Each row comes from the steps of one walk. Every step used is in the known rows, and no mark comes twice. Write the walk behind each row, first mark first.
In the rows, zero is written as 128.
Known rows:
nedas kapo: [127 112 145 116 138 157 149  97 104 126 148 100 154 135 128 125 126  91
 130 160 108  99 126  87 163 124 133 130]
larug tigab nedas kapo leza gudu kolikag: [128  39 139 112 134 199 121  49 132 169 180  72 138 122 140 137 131 133
 129 172 122  91 166 104 225 100 138 134]
nagar migu tigab nedas kapo muki: [137 102 137 115 158 229 135  69  65 138 144 101 198 102  85 138 121  21
 139 162  83  96 130 101 126 122 169 110]
leza kapo kolikag: [114 101 148 122 125 136 132 107 123 125 152 118 120 107 142 153 112 151
 143 168 119 103 138 112 143 134 118 106]
muki tigab migu: [139  95 165 137 148 124 157 114 129 139 149  94 178 132 126 116 120  63
 128 148 137 116 107  87 111 145 155 157]
nagar migu tigab larug: [146 136 135 122 128 194 139 100 112 151  87 102 196 122 100 126 126  66
 126 159  92 121 115 137  43 152 151 143]
muki kapo: [132 117 153 126 133 136 155 106 121 115 152 110 158 128 128 121 126 106
 142 149 103  89 117  81 117 140 127 134]
kolikag kapo leza: [111  89 178 128 122 127 122 109 147 125 138 125 119 137 141 154 129 135
 125 162 128  96 134 116 159 138 120 114]
larug tigab migu nagar: [142 101 131 114 135 117 126 113 125 130 116  82 196 129 107 112 123  88
 132 143 123 136 122  95  83 139 182 153]
gudu kolikag kapo: [105 102 170 116 136 129 120 109 146 136 121 115 101 135 135 145 119 162
 124 168 134 100 137 159 148 124 126 117]
larug tigab nedas kapo leza: [137  60 130 130 127 205 133  62 114 138 184  73 173 116 149 131 139  59
 130 165 106  95 147  52 198 125 158 132]
nagar migu: [125 136 137 117 134 148 136 106 121 136  93 114 159 138 109 129 118 104
 128 146 105 115 130 140 115 141 143 129]
leza gudu kolikag: [116 109 154 112 137 128 128 104 136 153 121 103 100 144 129 131 113 182
 129 160 133 109 147 159 161 116 115 136]
muki tigab larug: [143 105 170 142 126 154 169 104 125 141 153  85 177 122 145 119 132  56
 123 167 123 118 106  94  99 150 135 165]
gudu kolikag kapo muki tigab: [103  76 206 127 149 118 130 113 131 131 166 117 113 112 124 153 116 110
 125 173 146  95 118 137 145 124 128 125]
migu tigab: [135 134 133 125 139 154 133 121 125 127 113 109 152 130 109 128 119 106
 132 156 108 114 115 103  82 158 142 125]
farof nagar migu tigab: [137 158 111  98 146 194 128 108 101 144  49 129 176 137  56 131 114 114
 130 137  87 121 128 151  44 149 144 107]
leza gudu: [127 122 156 116 132 119 145 103 120 149 122 102 121 138 136 128 119 161
 131 149 127 115 134 125 154 128 122 141]
gudu kolikag: [112 115 143 124 134 140 128 115 131 129 129 107 118 143 128 128 116 127
 125 167 122 107 139 146 136 134 128 124]
larug tigab: [133 117 130 126 127 133 132 107 134 135 128  85 148 117 143 126 126 112
 125 152 121 123 123  87 126 152 154 152]
farof nagar migu tigab nedas kapo muki: [136 114 120  99 162 252 134  65  48 140 108 109 200 108  60 140 119  33
 138 153  72 105 137 122  97 119 165 104]
tigab nedas kapo: [134  94 135 123 138 196 157  72  99 131 161  82 167 129 140 122 131  58
 133 164 103 100 141  87 179 118 153 130]
gudu leza kapo muki tigab migu: [110  67 188 125 159 119 150 113  97 152 191  92 157 108 119 151 111  97
 138 164 151 110 126 115 140 128 152 149]
nagar farof: [119 134 137 112 129 141 133 110 110 117  90 109 157 145 112 132 117 107
 130 153 101 119 130 130 113 137 135 130]
nagar migu tigab nedas: [144 129 119 119 145 210 137  86 112 149  91 101 187 126  92 129 120  69
 136 150  89 114 134 132  88 148 166 118]
leza kapo nedas: [108  99 165 120 129 120 141 121 108 137 170 102 131 120 142 151 117 119
 135 171 129 102 133  98 135 125 132 107]
muki tigab nedas: [141  99 156 138 139 170 167  89 125 140 160  84 167 126 138 122 126  61
 130 159 121 111 124  89 138 148 153 142]
tigab migu: [131 110 143 133 142 126 138 116 113 131 131  97 160 138 135 118 119  81
 129 152 126 115 123 107 120 142 160 149]
tigab nedas: [133 114 134 135 134 178 149  91 110 134 141  88 151 131 146 124 125  78
 130 160 111 112 140 108 146 142 155 130]
kapo kolikag: [122 105 140 135 122 145 127 111 134 119 140 119 123 122 142 137 114 104
 132 166 109 102 131 107 126 145 121 126]

Write each row's walk:
[120 138 140  96 125 132 132 116 106 102  76 113 183 155  78 127 114 105
 138 145  94 128 133 142  80 128 141 115]
migu nagar farof
[106 110 156 109 134 135 140 108 128 145 142  99 119 135 131 151 116 173
 135 164 131 115 150 142 158 132 128 126]
gudu leza kapo
[130  86 179 145 154 113 151 118  96 131 178  98 174 108 123 127 117  29
 129 156 138 111 102  83 111 141 162 160]
kapo muki tigab migu
[128  95 149 131 124 152 140  99 132 112 164 125 142 114 131 132 119 104
 148 158  95  76 122  80 115 140 113 127]
muki kapo kolikag
[132  68 179 134 163 138 155 101  77 129 201  92 188 110 117 124 122  14
 133 160 131  98 103  59 144 119 157 154]
nedas kapo muki tigab migu
[136 145 130 112 142 171 128 111 125 140  77 118 174 132  83 131 115 101
 132 145  95 116 119 134  68 152 146 118]
nagar migu tigab
[125 152 120 100 138 177 137 102 103 140  59 125 161 140  87 130 117 119
 124 137  95 122 139 156  93 135 140 116]
farof nagar migu
[136  76 186 137 138 170 169  88  76 130 206  84 187  97 139 129 132   9
 125 176 115  97 104  68 135 125 139 162]
nedas kapo muki tigab larug
[146 149 118 108 133 217 139  96  93 152  54 112 198 129  77 127 124  80
 125 151  80 128 124 158  21 151 146 132]
farof nagar migu tigab larug
[125  90 139 122 126 170 135  93 120 120 160 115 138 118 136 134 118  87
 136 170 100  86 132  83 161 124 119 126]
nedas kapo kolikag
[115  71 172 117 132 137 131  90 144 140 169 116 117 142 119 138 122 172
 144 158 117  74 146 121 160 115  96 121]
muki kapo leza gudu kolikag
[145 128 139 136 126 180 142 111 114 140 121  91 173 123 126 123 129  73
 127 169 104 120 113 108  59 159 145 149]
migu tigab larug
[130  57 149 113 145 220 124  61 120 163 165  95 141 133 106 141 124 119
 139 175 106  84 158 117 183 104 125 104]
migu tigab nedas kapo leza gudu kolikag
[144 144 105 103 148 234 134  82  95 151  57 113 189 131  68 129 118  85
 134 142  78 122 140 148  63 146 164 104]
farof nagar migu tigab nedas
[107 109 167 123 140 117 143 112  80 119 170 107 127 103 135 154 115 125
 141 165 129 107 128 109 147 129 136 118]
leza kapo muki
[127  77 174  98 155 135 148 103  65 106 146 103 235 126  61 127 113   6
 143 151 105 113 111  93  96 103 163 131]
nedas kapo muki tigab migu nagar farof
[124  79 161 113 129 151 138  81 121 142 164 106 137 138 129 138 127 137
 134 158 121  89 145  92 204 108 106 126]
nedas kapo leza gudu
[ 98  73 193 107 132 105 117 109 148 162 145 109  82 134 141 158 114 180
 123 175 146  89 143 160 165 101 115 119]
leza gudu kolikag kapo nedas
[124  83 150 132 147 193 149  76  61 121 190  85 163 107 139 135 127  28
 135 171 102  93 135  80 183 114 156 133]
tigab nedas kapo muki
[141  59 152 131 136 208 159  67 120 133 192  95 170 108 136 129 124  37
 139 172 105  87 131  63 170 125 136 130]
muki tigab nedas kapo kolikag
[ 98  75 177 126 126 133 107 108 158 129 140 126  98 141 135 156 123 152
 123 173 134  89 148 149 162 126 113 105]
gudu kolikag kapo leza
[107  93 179 126 127 115 125 122 133 135 146 110 121 125 147 154 123 108
 122 171 131  93 124 107 133 127 138 122]
kolikag kapo nedas
[114  54 207 118 153 148 143  77 123 160 174  97 110 104 133 154 117 136
 132 173 148  96 137 147 189 105 133 131]
leza gudu kolikag kapo muki tigab nedas
[143  91 115 112 140 249 126  64 111 143 128 111 188 109  91 137 118  51
 142 165  72  90 138 106 117 126 150 101]
nagar migu tigab nedas kapo kolikag
[127  84 172 121 125 131 144  91 131 138 169 116 140 132 127 134 128 154
 145 147 114  79 133  86 164 127 100 127]
muki kapo leza gudu
[145 113 121 107 151 234 138  71  97 148 115  96 202 124  87 127 125  50
 139 155  82 104 135 111 118 128 163 111]
nagar migu tigab nedas kapo
[122  92 166 130 130 131 146 117 117 123 182 105 156 122 134 131 123  73
 140 161 106  75 117  63 110 135 130 127]
muki kapo nedas
